Each row comes from the steps of one walk. Every step used is in the known rows, and no mark comes twice. Write the walk behind each row, first mark first.
In the rows, zero is written as 128.
Known rows:
m -> q: [140 126 137 126 185 116 155 121 111 126 130 124 166 168 153 140 120 121
  65 148 119 125 121 164 170 135 151]
r -> v: [153 146 152 168 159 117 135 125 101 132 120 146 133 130  93 132 158 127
 250 147 148 116 125 141 152 122  97]
a -> m: [112 164 127 131 145  87 119 110 142 148 146 128 165 147 133 148  87 119
 178 186 127 161 101 134 122 125 116]
q -> v: [131 143 153 152 118 119 193 120 105 123 121 138 151 111 111 128 160 108
 167 144 158 135 121 146 136 135 144]
h -> v: [113 140 124 141 132 126 127 148 156  88 103 154 126 137 128 125 109 115
 183 139 179  64 116 124 153 151 107]
r -> v -> a -> m -> h: [144 120 111 117 132 110  76 126 141 150 175 131 127 152 147 115 123 140
 174 161  49 214 120 140 122 114 106]
q -> m -> h -> v -> r: [125 107 128 150 148 141 101 159 150  97 153 112 105 123 179 122 132 107
 125 106 138  38  95 147 135 152 113]
c -> v: [138 134 110 144 165 139 183 134 147 108 100 123 161 152 106 127 152 125
 151 125 197  71 128 146 144 160 107]
a -> m -> q -> v: [111 129 142 140 137  65 236  98 102 129 160 128 166 152 141 131 135 133
  57 187  98 202  87 153 125 135 179]
c -> m -> a -> v -> l: [147 123 140 115 143 123 132 116 166 160  95 108  94 123  39 144 155 135
  91 137 143 147 108 129 132 152  91]
v -> a: [145 132 136 102 135 186  79 140 133 146 126 129 148 141 162 122 142 127
 192  90 145 124 155 127 151 129 118]
p -> v -> c -> m -> h: [139 116 130 123  95 156  85 116 107 126 124 123 127  79 144 125 120 127
  67 127  90 122 107 129  87 100 132]
p -> v -> q -> m: [127 123 148 189  93 121  82 120  98  96  80 132 101 130 151 111 158 105
  72  83 163  99 113  85 132 135 156]
a -> v: [107 140 138 143 140 105 160 134 152 136 104 142 132 145  86 138 134 111
 160 158 185 186 118 139 172 135 102]
q -> v -> a -> m -> h: [128 119 108 106 105 112 125 123 144 146 178 126 138 143 160 112 118 126
 112 158  56 226 114 139 110 126 138]
p -> v: [134 138 166 148 107 160  87 129 118 118  60 157 144  85  88 140 150 116
 177 131 171 122 107 145 159 107 113]
m -> h -> v -> f: [131 112  98 112 135 109  42 172 151  70 127 141  85 138  76 128 112 116
 172 114 148  70 139 163 189 148  94]
h -> v -> c -> m: [109 134 124 127 108 146 137 121 122 106 133 124 125 105 171 122 106 139
 126 110 154  54 114  85  70 138 134]
m -> a -> v -> h: [111 118 107  93 138 109 161 141 165 152 110 132  96 121  35 147 105 151
  96 125 110 184 172 128 160 105 106]
q -> m -> h: [144 136 104 154 147 109  93 147 135 123 151 115 115 148 162 121  84  69
  77 146  78 133 122 148 132 160 144]
c -> m -> h -> v: [126 125 108 140 125 125 121 144 158  87 135 138 122 122 155 110  77 107
  92 151 108  75  88 128 120 154 109]
v -> c: [130 139 125 110 130 131 106 120 108 139 132 120 139 131 138 143 137 132
 172 111 157 104 160 117 110 114 136]
h -> v -> c -> m -> a: [120 121 130  99 122 172 130 123 136 145 145 102 121 110 151 126  88 151
  87 112 105  50 141 117  70 133 145]
a -> m -> h: [128 143  98 119 147  75  87 123 154 140 164 123 152 156 140 135  73 108
 117 198  67 173 100 158 127 119 109]
q -> m -> h -> v: [118 125  87 157 129 104 109 162 163  78 135 140  90 149 161 106  78  80
  87 145 107  97 109 125 131 177 133]

Write each row's walk:
[144 133 136 140 128 123 122 116  86 136 134 132 120 127 116 134 174 151
 231 118 150 123 156 117 108 102 123]
r -> v -> c
[109 115 123  93 127 132 139 126 143 172 131 110 112 141  99 142 136 150
 111 127 142 185 167 130 121 109 141]
m -> a -> v -> c
[141 131 145  93 138 175 122 110 114 178 154  84 141 110 151 137  95 147
  85 111  89  80 148 133  73 119 148]
v -> c -> m -> a
[112 135 144 110  90 164  73 116 136 146 110 147 146 110 139 131 135 147
 171 131 127 196 104 117 122 107 120]
p -> v -> a -> m
[133 123 160 151 138 121 252  99  83 120 145 120 165 120 157 121 142 125
  26 149 109 138  86 144 115 146 178]
c -> m -> q -> v
[124 113 119 115 129  80 222 120  99 110 121 143 125 118  93 132 144 148
  46 125  96 149 150 125 146 109 159]
m -> q -> v -> h
[145 126 113 113 128 137  95 118 116 139 161 103 137 116 168 125  94 122
  73 133  77 107 123 129  82 122 131]
v -> c -> m -> h
[143 138 119 138 139  91 137 132 108 119 117 155 105 106  54 136 146 154
 213 119 117 121 162 112 149  96  94]
r -> v -> h
[111 137 136 113 101 124 157 112 129 151 161 129 150 134 154 121 140 139
 172 145 115 206 119 110 102 130 146]
q -> v -> a -> m
[134 136 132 177 129  96 102 122 105 108 126 111 111 174 185 110 133  94
  81  88 151  76 129  89 127 153 151]
v -> q -> m
[133 119 136 115 155 137 169  99  86 137 153 101 157 139 188 134 113 148
  12 125 104 104 118 125  96 128 170]
v -> c -> m -> q
[121 105 139 131 129 106 118 119 147 140 111 113 113 180 117 121 154 140
  67 105 157 147 140 123 167 112 117]
m -> a -> v -> q
[129 139 135 127 130 130 108 115 124 158 163 137 138 143 142 122 136 156
 234 143 107 188 120 115 117 119 111]
r -> v -> a -> m
[124 131 137 125  98 115 178 110  91 132 134 125 135 115 129 129 175 134
 159 115 157 130 153 116  93 113 162]
q -> v -> c
[145 115 109 112 147 198 142 143 151 123 111 123 151 153 142 112 171 146
 165  76 179  97 154 128 143 154 113]
c -> v -> a
[123 128 146 122  88 159  92 119  98 127  78 144 127  86 111 141 167 142
 164 104 167 130 143 116 114  91 137]
p -> v -> c
[111 115  79 132 105 106 107 150 142  92 147 129  81 139 173 112 100 111
  84 116 111  96 143 101  89 149 157]
q -> m -> h -> v -> c
[103 121  99 114 129  96 164 146 160 148 125 122  74 122  57 139  90 131
  60 121  96 182 168 107 137 130 133]
q -> m -> a -> v -> h
[124 130 126 124  95 132 105 133 123 109  63 165 114  68  50 145 137 143
 147 104 137 125 145 112 155  81 102]
p -> v -> h
[146 141 154 112 160 178 124 117 130 172 144  93 153 116 141 137  79 125
  97 135  88  78 121 158 108 139 132]
c -> m -> a
[101 130 104 115 126  85 164 141 152 125 102 150 103 120  47 145 120 139
 130 134 151 181 154 107 168 109  94]
a -> v -> h
[126 108  94 125 111 159  83 170 166  97 141 138  85 148 191  92 103 104
 105  97  99 123 141 107 130 171 138]
q -> m -> h -> v -> a
[138 119 161 118  94 218  65 137 121 133  74 152 134  90 132 123 173 136
 182  81 157 152 138 127 152 109 120]
p -> v -> a
[137 124 188 145 140 151 174 121  97 138 140 110 159  96 139 140 205 135
 199 105 187  69 105 169 140 115 117]
q -> v -> r
